Each row was made from one walk, in order. Every step used is in the known rows, and no mark comes twice. Write each row's walk.
In the rows, 128 means zero.
Known rows
dutul/mikada/gifi: [146 161 142 132 134 176 121 136 133 110 122  94 107 132 108  91 115  82
 150 140 122 137 103 121 101 123 115 146 118 128 103 135 145 129 150 111
 138 106 118 112 114]
tavi/dutul: [162 126 124 100 129 138 124 101 103 148 149 119 122 112 133 144 129 103
 144 164  99 114 121 155 127 136 132 111 133 139 108 126 159 137 127 113
 100 133 117 130 131]
gavim/sanuk/dutul/mikada/gifi/tavi: [174 155 151 132 113 164 115 193 136 129 103  94 134 172 113 115 125  99
 162 157 106  91 128 104 109  77 152 178 160 147 124 159 147 154 168 108
 155 111 138  88 127]
lovum/mikada/gifi/tavi: [180  93 125 106 102 152 107 144 114  95 122 116 166 151 111 125  75  85
 146 130 158  94 112 138 103 128 107 165  97 161  88 112 112 140 143 130
 145 120 158 110 128]
gavim/sanuk/dogor: [144 114  92 107 126 121 120 154 152 138 148 127 124  97 149 169 126 128
 130 136 101 151  79  63 129  92 144 117 100 115 144 128 142 162 114 130
 152  82 119 137 143]
dogor/sanuk/gavim/povar: [143 132 169  94 117 130 119 103 119 130  99 119 144 100 187 177 137 127
  83 137 154 149 128  93  95 144 137 118 111 146 135 105 116 105 147 153
 114 117  69 114 149]
vozum/tavi/gifi: [111 100 123 118 173 141 122 119 122 100 131 143 149  96  90  99 131 141
 163 114 110 121 116 116 107 154 102 105 138 103 150 124 130 104 120 137
 128 125 143 145 113]
sanuk/dutul/tavi/gifi/mikada/lovum: [ 92 119  77 142 135 121 100 150 173 105 110 149 127 175 172 108 117 158
 105 136 122 121 172 136 137 138 143 149 142 107 142 172 133 132 112 131
 107 129 152 138 140]
tavi/dutul/mikada/lovum: [151 167 132 158 100 164 131 113 126 173 130  92 112 127 132 104 108 103
 145 164  74 153 101 178 140 130 135 114 129 139  99 134 177 124  90 104
 139 101 121 109 141]
tavi/gifi/mikada: [110  95  75 110 137 120 106 113 149 101 141 141 112 134 117 118 126 140
 119 129 103 136 136 118 101 133 118 147 121 122 140 124 149 126 155 137
 116 143  95 139 117]
povar/zifop: [127 122 138 122 152 128 128 124 120 171 138 146 137 122  81 131 133 145
 131 122 104 134 129 101 108 115 128 116 105 115 116 137 122 148 127 137
 171 117 143 133 126]
mikada/lovum/povar/dutul/tavi: [114 137 167 155 104  87 153 118 113 111 119 138 124 122 142 134 135 151
  95  99 182 109 142 141 202 139 132 105 141 126 118 151  80 110  91 115
 112 155 179 135 135]
sanuk/gavim/povar/dutul: [126 132 168  72 118 140 135  83 111 123 119 154 142 130 188 182 135 129
  83 146 190 135 134 111 124 159 169 114 146 190 133 124 127  83 153 161
 121 121 139 133 145]
lovum/mikada/dutul: [134 120 121 113 141 128 106 132 101 155 135 121 165 123 119 150  87 114
 173 120 122 185 115  94 107 136 132 108  88 142  97 114 128 159 106 140
 116 109 143 168 147]
povar/dutul/tavi/gifi: [117 100 116 113 161 125 169 112 103  73 125 136 123 118 134 112 131 140
 100 138 198 146 136 113 163 143 149 154 150 155 151 135 111 129 162 123
  77 139 191 150 114]
gifi/mikada/lovum/povar/vuteb: [110 130 120 169  84  71 123 108 176 148 155 140 111 148 128 173 144 164
 101  91  90  89 160 160 143 137 126 118 124 122 115 140 118 121  80 145
 172 167  98 114 136]
mikada/dutul/tavi/gifi: [104 127 113 107 184 115 142 147  95 111 110 123 124 127 125 103 118 113
 139 122 156 172 123  89 127 132 117 131 122 101 144 122 118 150 143 107
  85 137 158 184 120]
dogor/sanuk/dutul/tavi/gifi/mikada: [124 122  95 123 166 105 114 137 137 107 101 106 134 135 160 131 153 155
  99 144 135 145 190 126 117 118 134 160 135 126 161 163 126 152 169 133
  45 146  98 134 126]
lovum/mikada/dutul/tavi: [132 129 118 111 162 123 132 141  90 143 122 106 153 125 127 131  90 120
 146 128 173 201 121  99 122 133 126 122  97 134  96 123 102 160 117 138
  92 133 179 175 152]
dutul/mikada/lovum/povar/vuteb: [121 168 140 196 103 112 141 130 144 161 143 105 105 143 132 133 142 142
 125  98  92 138 127 156 144 130 133 130 135 120 118 146 122 117  75 113
 188 120 125 103 129]
vozum/tavi/dutul: [154 134 144 102 154 152 134  91 109 152 141 123 134  90  99 137 133 117
 168 158  85  99 119 177 130 167 114  80 141 125 116 124 147 117  96 134
 112 146 143 135 137]
vozum/tavi/gifi/mikada: [108 107  87 108 166 136 112 112 153  97 136 153 125 113  78 101 132 155
 151 115 106 114 137 131  90 160  95 111 129 110 143 128 133 102 134 162
 125 146 113 134 117]
povar/gavim/sanuk/dutul/tavi/gifi: [120 116 118 124 194 131 170 163 110 155  82 130 132 150 161 107 147 142
 122 140 152 167 149  51 153  69 161 168 177 107 169 119 114 149 153 140
 103 132 183 148 106]
sanuk/dogor: [124 116  91 104 126 136 107 131 138 113 161 133 132  94 154 167 128 122
 138 130 110 139  96 127 120 136 125 105  97 123 127 124 142 142 113 127
 140  68 134 136 129]
sanuk/gavim/povar/vuteb: [133 135 144  89 142 137 129  94 134 144 139 141 125 133 191 194 131 144
  93 142 150 133 134 112 104 166 157 134 143 166 143 112 117  97 133 170
 169 131 131 132 152]
dutul/tavi/gifi: [115 104 101 107 174 135 134 124 117  82 115 129 119 125 129  86 125 138
 115 135 157 142 125 104 136 123 118 153 124  92 146 128 108 136 156 121
  98 123 157 154 122]
tavi/gifi: [115  91 106 123 152 136 117 130 125  95 132 136 135 127 123 111 123 126
 140 127 116 133 121  86 116 136 120 135 126 112 149 118 147 126 139 120
 125 114 122 145 109]
vozum/tavi: [129 129 143 117 151 147 112 123 120 128 144 136 134  82  93 130 132 143
 162 114 106 116 119 127 108 159 106  75 130  97 108 114 112 114 107 140
 138 135 149 145 134]
dogor/sanuk/gavim: [151 128 161 124 122 115 118 110 125 118  97 108 129 104 144 177 126 124
  71 137 109 163 137 105 103 140 133 125 114 144 154 106 134 107 145 139
 100 111  79 139 138]
gavim/sanuk/dutul/tavi/gifi: [122 106  97 118 185 122 143 164 134 111  95 125 136 145 155 111 142 148
 128 148 138 141 149  44 151  80 169 166 161 104 169 177 119 156 151 119
  96 123 157 143 120]
vozum/tavi/gifi/mikada/dutul: [ 97 123 113 110 179 116 114 128 133 131 130 151 129 112  67 116 127 126
 174 108  90 147 137 122  84 170  97  85 122 120 145 120 141 116 125 144
 106 159 111 168 127]
tavi/gifi/mikada/lovum/povar: [ 94 100 101 146 104  85 107 128 176  97 118 154 120 159 124 109 136 139
 102  83  95 102 146 126 128 134 105 129 119 102 144 141 125 103 108 129
 147 138  81 119 123]
lovum/mikada/gifi/tavi/dutul: [205  95 123  94 101 159 139 122 101 126 127 101 149 151 112 130  78  54
 158 171 141  82 111 171 112 126 122 169 109 190  87 124 144 141 130 122
 132 133 154 104 136]
mikada/gifi: [137 129 143 110 127 151 121 133 142  93 130 129 124 138 120 124 109  88
 139 136 133 103 113 111 116 139 124 130 106 123  99 123 118 144 138 110
 143 127 118 131 120]
povar/vuteb: [130 123 127 133 128 122 131 120 124 139 163 128 115 108 134 177 127 145
 135 134 118 132 137 111 128 139 147 131 131 131 120 123 125 155 111 141
 151 137 145 128 132]
dutul/mikada/lovum: [129 153 128 171  91 160  99 133 144 149 125 115 120 118 135 101 101 135
 134 116  91 167  96 139 121 134 124 122 114 103  96 125 143 120  92 111
 160  87 127 109 139]
dogor/sanuk: [149 124 143 137 114 120 111 125 119 125 123 105 137  73 146 155 132 126
 118 125 112 144 135  98 122 124 124 116 101 118 109 107 124 154 133 124
  93 119  88 116 135]
zifop/povar: [ 83 109 149 122 115 134 105 128 145 118 156 159 142 123 134 133 120 136
 145 138 164  99 118 122 135 127 116 108 134 100 142  99 110 138 151 130
 144 109  91 143 126]
vozum/tavi/gifi/mikada/lovum: [ 94 105 101 150 128 131 106 119 178 119 129 168 133 119  96  98 110 150
 141 104  94 119 133 137 113 170  96  98 124 103 133 130 149 102  87 156
 148 136 114 129 140]

Which walk is each row?
[126 136 157  78 159 135 123  96 119 173 121 158 157 146 134 150 137 138
  91 126 146 143 121  89  85 135 150 114 115 148 139 130 105  95 149 172
 179 109 125 120 140] | sanuk/gavim/povar/zifop
[153 121 142 130 125 128 142 134 115 183 122 136 126 105 125 135 122 126
 134 133 123 171 109  50 134  82 134 129 150 116 116  68 119 149 143 151
 152 138 145 131 116] | povar/gavim/sanuk
[180 121 140 102 102 140 116 123  93 141 137 124 136 124 123 147 123 108
 135 161 112  80 124 183 126 123 116 131 149 139 106  97 148 134 133 104
 117 129 142 112 132] | gifi/tavi/dutul
[145 127 100 118 128 127 147 156 135 186 140 129 121  86 150 156 127 114
 125 129 118 172  84  71 134  74 131 113 119 123 145  80 134 154 121 151
 163  93 143 129 126] | povar/gavim/sanuk/dogor
[168 166 129 110 134 180 144 111 120 145 136  78  98 139 105  94 123  57
 152 175 107 126  93 173 113 126 134 148 129 156 101 146 178 138 146 100
 114 129 108 104 124] | tavi/dutul/mikada/gifi
[127 172 166 198  96 110 107 157 137 148  95  83 138 125 171 139 168 143
 130  99  63 130 161 151 141 115 144 113 124 112 139 172 133 117  90  96
 112 104  71  94 133] | dogor/sanuk/dutul/mikada/lovum/povar
[156 163 151 126 113 180  96 179 121 109 112 101 142 164 139 108 127  95
 159 148 119  82 133 170  93 121 139 165 152 148 115 150 138 133 164  96
 136  97 147 101 113] | sanuk/dutul/mikada/gifi/tavi
[116 121 107 148  78 119  83 121 177 130 140 156 116 128 137 143 100 147
 113 117  96 123 134 135 116 143 118 107 111 104  83 124 139 130  93 138
 149 137 109 130 150] | gifi/mikada/lovum
[177 161 163 144 105 162 114 181 111 117  93  72 146 135 141 122 132  95
 143 147 114 100 151 162  97 115 131 171 126 147 124 150 142 152 167  92
 105 115 101  79 121] | dogor/sanuk/dutul/mikada/gifi/tavi
[ 95 108 139 155 123  90 175 122 120  82 101 144 122 142 140 102 141 144
  87 106 181 124 139 130 206 137 141 138 144 133 153 156  99  94 101 107
  93 143 176 135 120] | mikada/lovum/povar/dutul/tavi/gifi
[ 85 108 142 142 130 125 140 130 150 140 173 146 124 132 147 170 124 147
 138 138 168  97 134 144 146 132 130 130 134 124 153 106 111 149 137 141
 163 126 105 139 134] | zifop/povar/vuteb
[117 163 112 102 161 111 123 134 126 132 133 125 109 124 118 136 119 135
 127 120 149 167 141 131 112 138 117 107 113 109 112 120 107 156 147 134
  83 164 143 173 142] | gifi/mikada/dutul/tavi
[121  96  91 107 187 127 143 140  90 114 107 113 146 140 124 104  95 122
 149 122 173 200 117  79 123 127 121 147  89 137 123 127 115 157 137 138
  79 125 170 177 127] | lovum/mikada/dutul/tavi/gifi
[104 121  93 104 158 115 108 133 131 123 123 141 131 141 103 129 125 121
 153 119 105 147 134  96  92 142 122 121 117 130 140 124 155 142 145 133
  95 149  89 159 121] | tavi/gifi/mikada/dutul
[127 121 148  83 149 134 130 117 110 181 129 151 159 122 126 133 146 148
 140 129 149 118 122  82 109 124 134 115  99 120 107 145 101 146 136 155
 177 122 124 102 140] | gavim/povar/zifop
[174 157 137 158  71 163 123 135 110 159 135 103 124 133 126 104 103 104
 135 157  96 131 102 216 135 121 120 140 138 136 102 119 170 121  99  97
 149 101 141  82 137] | gifi/tavi/dutul/mikada/lovum
[148 176 142 181 107 114 165 102 122 192 152  87  90 139 124 136 147 120
 126 136  70 128 125 197 165 128 146 132 145 158 123 152 170 119  71 106
 158 140 115  95 136] | tavi/dutul/mikada/lovum/povar/vuteb
[187 161 130 117 104 171 123 119  83 147 137  95 124 127 120 110 131 105
 139 171  97 126 112 208 118 113 124 155 148 150 107 113 164 127 148  93
 123 120 128  96 116] | gifi/tavi/dutul/mikada
[140 131 126 125 121  93 163 148 130 175 138 131 120 104 147 153 162 122
 117  92 112 147  92  65 138  65 128 108 121 113 156  82 113 126 120 142
 165 107 126 120 107] | lovum/povar/gavim/sanuk/dogor
[ 97 107  87 163 108  70 142 117 172 123 141 143 107 158 124 143 147 154
  98  92  96 102 157 142 143 142 122 144 129 120 154 153 144 111  88 141
 165 161  94 114 128] | tavi/gifi/mikada/lovum/povar/vuteb
[127 155 154 140 117 123 146 106  97 118 127 107 113 117 108 124 168 145
 129 108 138 142 126 147 150 124 150 115 152 158 138 144 121 102 146 114
 107 134 133 115 105] | lovum/povar/dutul/mikada
[105 106 148 144 124 124 155 148 139 194 133 157 128 121 132 129 122 121
 131 132 179 137 104  71 151  71 125 125 148 109 149  54 107 141 158 153
 164 135 110 134 114] | zifop/povar/gavim/sanuk
[159 162 122 119 137 169 137  98  99 163 135  80 108 123 123 113 137 105
 147 171  87 155 106 175 112 119 141 132 141 140 116 129 176 133 136 109
 107 120 116 111 121] | tavi/dutul/mikada
[166 119 148 102  98 143 118 154 124  82 125 136 137 138 108 124 104  80
 142 137 156  73 120 135 101 132  97 147 115 119  92 109 120 137 155 105
 150 125 135 113 124] | mikada/gifi/tavi
[ 88 112 112 147 128  91 119 123 177 108 127 161 125 124  84  95 149 152
 132  79  86  84 145 144 126 161  83  94 124  98 151 145 117  77  80 139
 149 153  96 125 123] | vozum/tavi/gifi/mikada/lovum/povar
[126 116 115 129 177 120 132 152 107 104  85  97 138 117 177 130 150 146
 108 146 134 142 175 111 141 117 145 159 131 120 170 160 114 155 150 108
  46 123 128 133 122] | dogor/sanuk/dutul/tavi/gifi
[ 88 114 165 135 126 137 138 130 119 170 148 162 133 121 140 125 121 122
 132 132 185 131 115 135 128 111 105 107 140 110 145  45  93 130 160 154
 148 120 124 146 109] | zifop/povar/gavim
[164 153 147 121 107 175 121 163 124 110 119  99 124 136 105  87 105  84
 144 134 136 105 109 156  95 118 105 165 125 140  93 123 136 125 165  98
 152 112 129  95 115] | dutul/mikada/gifi/tavi
[106 123 128 162 107  76 118 118 167 166 137 160 133 147  78 132 148 159
 102  80  79 105 153 131 133 115 109 105  95 110 112 159 114 119  86 143
 192 146  98 115 136] | gifi/mikada/lovum/povar/zifop
[105 116 102 111 147  84 154  94 115  67 117 137 110 146 113 116 177 163
  85 106 187 126 162 145 158 125 134 152 155 149 162 159 100  96 172 139
  64 185 142 136 108] | lovum/povar/dutul/tavi/gifi/mikada
[151 174 145 163  98 130 128 113 120 163 123  98 109 130 123 105 147 106
 135 131  68 118 110 182 154 120 126 110 136 131 112 142 161 103  84  97
 140 119 107  97 125] | tavi/dutul/mikada/lovum/povar
[120 159 149 173  90 125 108 135 137 139 115 109 116 122 122 101 138 138
 124  93  86 129 116 137 142 127 113 107 122  93 105 133 127 102  93 102
 163 102 105 107 116] | dutul/mikada/lovum/povar
[102 109  92 144 115 115 152 115 152  85 121 157 116 141 147 107 104 157
  80 133 185 152 148 147 169 145 142 149 136 142 136 159 134 118 124 144
  91 158 162 135 145] | povar/dutul/tavi/gifi/mikada/lovum
[119 139 182 138  82 168 156 150 113  90 138 128 133 153 114 103 109  94
 140 154 234  71 113 192 140 126 128 158 153 186 143 114 121 121 199 112
 139 116 126 100 109] | zifop/povar/dutul/mikada/gifi/tavi
[112 130 124 153  77  88  98 117 163 129 136 149 121 138 131 139 140 152
 105  87  82  94 144 148 131 136 104  98 112  88 105 134 120 111  93 131
 155 150  86 114 136] | gifi/mikada/lovum/povar
[111 122 168 158  77  88 141 115 130 120 130 148 136 123 133 157 139 143
 113  97 139  93 142 135 191 145 141  88 140 135 118 140 108 107  78 113
 131 135 144 122 138] | mikada/lovum/povar/dutul
[123 156 142 115 166 127 138 147  94 136 122 123 130 117 133 133 111 118
 148 132 156 166 123  94 128 135 114  98 115  93 108 117 100 157 133 118
  90 136 165 181 135] | mikada/dutul/tavi
[ 67  99 101 115 138 114 154 105 145  79 136 159 111 151 123 113 130 160
  99 153 252 123 150 156 167 126 140 153 158 147 188 135 109 119 196 152
  81 157 130 150 118] | zifop/povar/dutul/tavi/gifi/mikada
[117 110  85 102 144 117 147  98 127  75 133 142 107 134 122 116 141 163
  85 139 193 153 157 148 150 134 147 164 148 152 156 149 127 124 180 146
  67 166 167 129 126] | povar/dutul/tavi/gifi/mikada
[117 129 150 172  99  83 136 126 148 146 145 140 114 130 140 170 132 147
 121  92  96  96 144 134 165 142 134 115 120 117 115 131 110 131  59 126
 182 136 128 121 134] | mikada/lovum/povar/vuteb
